In the rows, 128 means zero.
Known rows, with every step that occurs
bopatu > gefa > madev > fumi: [102 123 105 119 152 116 123 111  59 188 105 159 124 140 161 125  78 162
 146 133 155 175 121 147 154 112  91 194 196  77 161 137]
fumi > gefa: [153 119 126 105 125 116 132 135 141 115 132 167 121  91 111 129  82 146
 125  95  94 152 118 154 162 112  93 134 130 100 135  96]
zeram > nasem > fumi > tagiteb: [106 170 123  93 141 139  93 145 139 128  92 108 117  95 119 102 131 136
 103 128 133 153 179 203 210  56 156 121 120  87 142 175]
veviz > madev > lipuba > vugeko: [141 145 116 146  80 152 166 146 252  47 100 165 153 129 130 158 106 125
  79 112 133 121 127 136 126 140 109  95 136 147 137  68]
tagiteb > fumi > gefa > madev > lipuba: [140 125 129  91 121 168 116 135 137 135 117 145 129 129 123 115  66 151
 175 105 109 139 125 123 126 136 109 134 100 121 163 140]
vugeko > lipuba: [104 130 149 132 123  97 116 166 153  85 160 151 131 115 126 119 127 134
 119 124 128 144 133 161 143 109 144 114 123 139 124  96]
tagiteb > fumi > gefa: [161 136 130  76 128 133  82 112 115 109 125 139 123 113 115 102  89 173
 140 103 109 159 127 163 150 127  94 123 112 114 123 130]
lipuba > vugeko: [133 145 138 150  98 117 127 152 194  62 115 159 141 120 135 117 122 163
  68 115 121 130 114 159 143 129  93 114 151 133 100  67]
lipuba > madev > veviz > fumi: [117 124 101  90 120 170  68 122 131 134 154 166 118 143 151 119  80 164
 130 142 130 163 117 176 129 113  64  85 193 100 135 108]
fumi > madev: [147 106 111 146 130 156 149 149 143 137 101 148 130 103 159 142 113 138
 118 119 141 160 111 152 182 134 109 140 167  95 142 102]
gefa > madev > lipuba > fumi: [106 139 175 110 142 149 137 172 179 121 105 126 150 111 173 141  94 143
 145 148 135 121 166  89 117 156 120 143 125 111 142 128]
kikisuf > madev > gefa: [140  89 107 133 140 118 145 150 113 143 132 152 124  89 167 135 104 153
 128 146 118 154 132 191 163 160 112 146 154 130 145  85]
zeram > nasem > kikisuf > madev > lipuba > fumi > gefa: [117 141 111  98 132 135 139 153 175 120  35  77 104  91 147 162  70  74
 203 100 111  97 164 104 135 134 117  79 128  83  71 174]
tagiteb > fumi > gefa > madev: [140 127 123 103 128 150 106 122  94 135 118 142 138 123 123 118  67 191
 162  93 108 171 102 123 167 126 100 142 126 127 151 136]
nasem > kikisuf: [141 137 136 132 106 105 143 160 140  89 112 119  93 101 158 126 112 138
 152 122 143 114 162 147 122  99  93 125 161  89  94 119]
fumi > nasem > kikisuf > madev > lipuba > vugeko: [150 134  94 162 100 137 151 170 226 122 100 120 113 166 152 162 119  83
 135  83 139  57 182 133  63 113 102  89 183 121  67  90]
bopatu > gefa > madev: [112 111 132 136 137 111 165 126  91 169 111 164 130 130 172 140  83 176
 124 126 125 169 106 154 176 140  92 196 175  82 167 112]
nasem > kikisuf > kunif: [125 155 126 141  78  97 155 138 135  96  87  88  82 108 146 124 122 132
 124 104 149  99 175 148 104  89  94 109 180  82  86  98]
gefa > madev: [126 116 135 145 115 127 163 166 127 129 124 156 138 117 156 134 103 167
 130 121 121 156 117 131 160 120 112 152 152 111 154 105]
veviz > madev > fumi > tagiteb: [139 156  71 102 136 144  95  93 131 110 107 152 142 131 112 155 101 129
 136 109 156 168 170 175 175  45 142 138 183 113 151 114]
zeram > nasem: [127 129 149 127  92 102 150 154 153 115  91 117 114 100 142 130 134 119
  94 129 125 149 114 188 183 107 122  90 126  97 122 142]
vugeko > lipuba > madev > fumi > gefa: [ 84 120  81 108 165 146  35 119 121 126 148 161 122 102  96 113  67 115
 170  78 112 161  89 136 169 102 101 100 176 120 109 115]
madev > veviz: [124 120 123 106  77 112 156 158 118 132 155 170 103 135 142 111 110 145
 119 151 133 171 134 194 139  87 101 119 146 113 140 104]
nasem > zeram: [169 147 169 138 125 115 103 154 141  92 128 156 148 106 112 113 104 172
 141 105 152 140 153 186 147 102 133 146 141  87 142 130]
fumi > nasem: [161 120 152 121 119 106 130 148 159 160 154 136 125 138 140 150 136 127
  81 110 141 125 162 177 131  95 105 118 161 104 126 104]
kikisuf > nasem: [145 132 157 110  75  85 145 136 149 128 138 122 129 141 145 147 140 142
  82 138 116 137 132 198 149 113  99 138 145  95 102 128]
gefa > madev > fumi: [116 126 109 130 132 131 120 149  95 149 117 150 133 125 145 118  97 153
 154 128 152 162 132 124 139  91 110 151 175 106 147 130]
kuzadel > fumi > gefa > madev > lipuba > vugeko: [ 95 126 141 137 149 175 122 149 197 103  91 163 149 111 102 144  47 134
 138 101 108 118 112  60 112 134 120 114 145 145 160 115]
bopatu > gefa > madev > lipuba > fumi: [ 92 136 172  99 164 133 139 131 143 159  89 133 141 125 192 145  75 153
 137 154 139 134 155 115 132 177 101 186 146  81 155 135]
kuzadel > fumi > nasem > zeram: [159 141 197 125 176 129  62 137 142 149 133 123 155 129 101 147 105 144
 134 105 188 121 195 151 108  83 155 121 175  96 152 176]
kuzadel > fumi: [123 123 164 108 162 125 107 148 139 105 117 133 130  97 147 120 112 142
 127 149 142 141 166 125 112 126 127 125 151  99 141 141]
nasem > fumi > gefa: [136 143 118  80 158 140 105 154 127 125 136 156 121  73 107  92  79 172
 127 111 113 159 161 133 161 106  95 146 113  90 149 136]
veviz > madev: [153 127 114 128 105 126 167 137 165  88 117 156 146 110 144 162 107 150
 105 118 137 166 134 147 167 120 112 125 148 115 151  97]
veviz > fumi: [158 141 146  95 139 130  84 126 153  95 136 149 142 121 138 125 109 170
 108 139 137 132 161 154 106 118  97 113 149 103 140 104]

Rows
[136 165  79 130  85 117 132  95 132 156  88  70 102 152 120 183 114  98
 118  79 211 107 201 128  97  35 100  82 235 102 102 126]
veviz > madev > fumi > nasem > kikisuf > kunif
[127 113 142 136 109 145 173 178 168 129 124 158 130 121 155 133 102 128
 144 133 123 126 140 129 118 129 122 147 125 107 167 110]
gefa > madev > lipuba
[142 147 138  76 139 154 135 121 208  89  96 140 156  91 124 176  58 126
 136 111 120 137 159  93 146 149 107 115 115 119 146 116]
veviz > madev > lipuba > fumi > gefa
[ 90 155 158  90 178 146 110 104 140 164  85 136 143 138 169 154  74 146
 143 137 127 130 177 148 159 130 133 206 158  83 160 128]
bopatu > gefa > madev > lipuba > fumi > tagiteb
[139 109 128 121 143 172  86 112  98 155 111 111 123  94 162 122 103 178
 115 155 171 173 105 190 197 169 107 131 152 148 156 128]
tagiteb > fumi > madev > gefa
[108 108 139 118 173 149 125 139 109 143 109 155 142  93 117 147  49 159
 166 108 112 163 117  73 152 117 122 142 157 114 175 142]
kuzadel > fumi > gefa > madev
[124 137 116 117  97 145 123 138 106 191 156 122 104 187 138 173  76 152
 155 125 180 125 167 126  91  39  87  91 215 130 143 137]
gefa > madev > veviz > fumi > nasem > kikisuf
[110 106 146 108 165 167 135 153 151 142 109 155 133  96 116 144  48 118
 179 117 111 132 139  70 110 126 130 135 130 109 187 147]
kuzadel > fumi > gefa > madev > lipuba
[140 143 115 136 109 197  96 134 207  90  76 128 140 144 149 111 115 138
 106 119 155 121 115 149 127 166 109 100 136 140 114 110]
tagiteb > fumi > madev > lipuba > vugeko
[150 132  69  96 128 137 117 101 125 119 111 166 138 104  95 155  63 135
 144  89 138 179 124 126 167  84  97 121 165 113 153 119]
veviz > madev > fumi > gefa
[142 132 106  66 111 140  94 112 115 135 161 183 116 135  95 127  55 165
 134 125 115 168 129 163 124  76  80  96 148 120 159 104]
madev > veviz > fumi > gefa
[ 69 122 163 134 182 150  77 138 136 136 125 107 149  71 153 157  94 152
 111 159 172 160 114 136 211 170 143 122 158 183 139 109]
vugeko > lipuba > fumi > madev > gefa
[ 87 115 127 141 139 135  83 156 161  96 154 150 130 108 145 119 113 131
 130 105 111 148  97 158 169 139 116 103 161 123 107  94]
vugeko > lipuba > madev
[112 144  92 121 148 145  91 123  95 151 113 152 135 139 125 129  96 146
 161 112 141 159 154 158 168  45 140 168 187 108 153 121]
gefa > madev > fumi > tagiteb
[159 122 119 109 147 194 102 134 189 128 104 149 138 124 146 144  96 119
 132 139 156 118 153 134 103 141 111 111 151  95 166 111]
veviz > fumi > madev > lipuba
[173 155 157  98 115 136  57 122 126 169 178 156 145 184  86 145  90 167
 125 114 190 137 183 204  97  42 120  92 180 115 164 143]
madev > veviz > fumi > nasem > zeram
[121 173 215 124 170 105  36 146 165 121 157 109 179 137  99 153 116 151
 125  95 187 117 191 149 137  93 169 109 148 142 111 148]
vugeko > lipuba > fumi > nasem > zeram
[121 143 140 140  84  98 154 158 145 101  72  85  84  94 150 138 122 110
 136 124 145 121 133 166 162  87 110  80 150  88  88 161]
zeram > nasem > kikisuf
[167 140 154  93 122 122  80 122 136 155 148 107 126 161 146 123 141 154
  96 117 158 131 171 185 117 110 105 106 142 118 113 140]
tagiteb > fumi > nasem
[135 152 154  93 129 147 140 141 217  80  97 124 158 104 162 168  99 126
 121 144 150 129 183 108 124 156 120 116 123 116 139 120]
veviz > madev > lipuba > fumi
[105 108 115 133  79 131 179 170  97 158 148 173 117 147 150 127  88 163
 141 143 131 183 109 156 160  87 106 137 160 125 166 111]
gefa > madev > veviz
[134 144 145 139  91 135 137 164 237  62 115 161 132 125 133 115 121 123
  81 126 121  99 135 157 100 139 102 106 125 128 115  72]
madev > lipuba > vugeko
[154 124 114 119 134 172  99 126 120 132  95 120 133 127 162 114 118 163
 133 124 159 167 122 162 168 149 111 128 149 108 128 137]
tagiteb > fumi > madev
[150 147  87 121 116 124 119 117 137 148 114 102 112 144 132 185 104 106
 146  98 202 124 188 128 115  46  98  96 216 110 110 144]
veviz > madev > fumi > nasem > kikisuf
[174 130 100 105 142 148 108 145 185 152 121 111 113 168 154 170 105  89
 175 107 157  58 228 128  25 103 106  90 180  89 105 127]
veviz > fumi > nasem > kikisuf > madev > lipuba
[157 112  72 115 149 118 104 139 114 196 130 139 131 161 147 143 128 104
 142 101 154 135 183 162 104  86 114 124 195  92 108 124]
kikisuf > madev > fumi > nasem
[129 147 124 122 104 175 104 131 181  95 100 151 147 142 108 114  65 166
 135  89 103 126  96 112 126 145  98 112 114 157 135 108]
tagiteb > fumi > gefa > madev > lipuba > vugeko
[ 98 136 116 112 136 151 138 164 109 163  88 125 127  78 109 121  69 161
 134 102 113 179 108 114 220  93 118 120 114 101 169 183]
zeram > nasem > fumi > gefa > madev
[136 137  85 161  97 138 160 179 215  65  79 136 111 136 160 130 106 104
 163 102 122  75 161 126  76 138 103 105 161 115  69  85]
nasem > kikisuf > madev > lipuba > vugeko
[130 129 102 121 164 180 120 168 130 147 107 137 131  86 155 104 111 162
 122 133 163 166 155 132 181 127 112 151 149  85 154 144]
nasem > fumi > madev
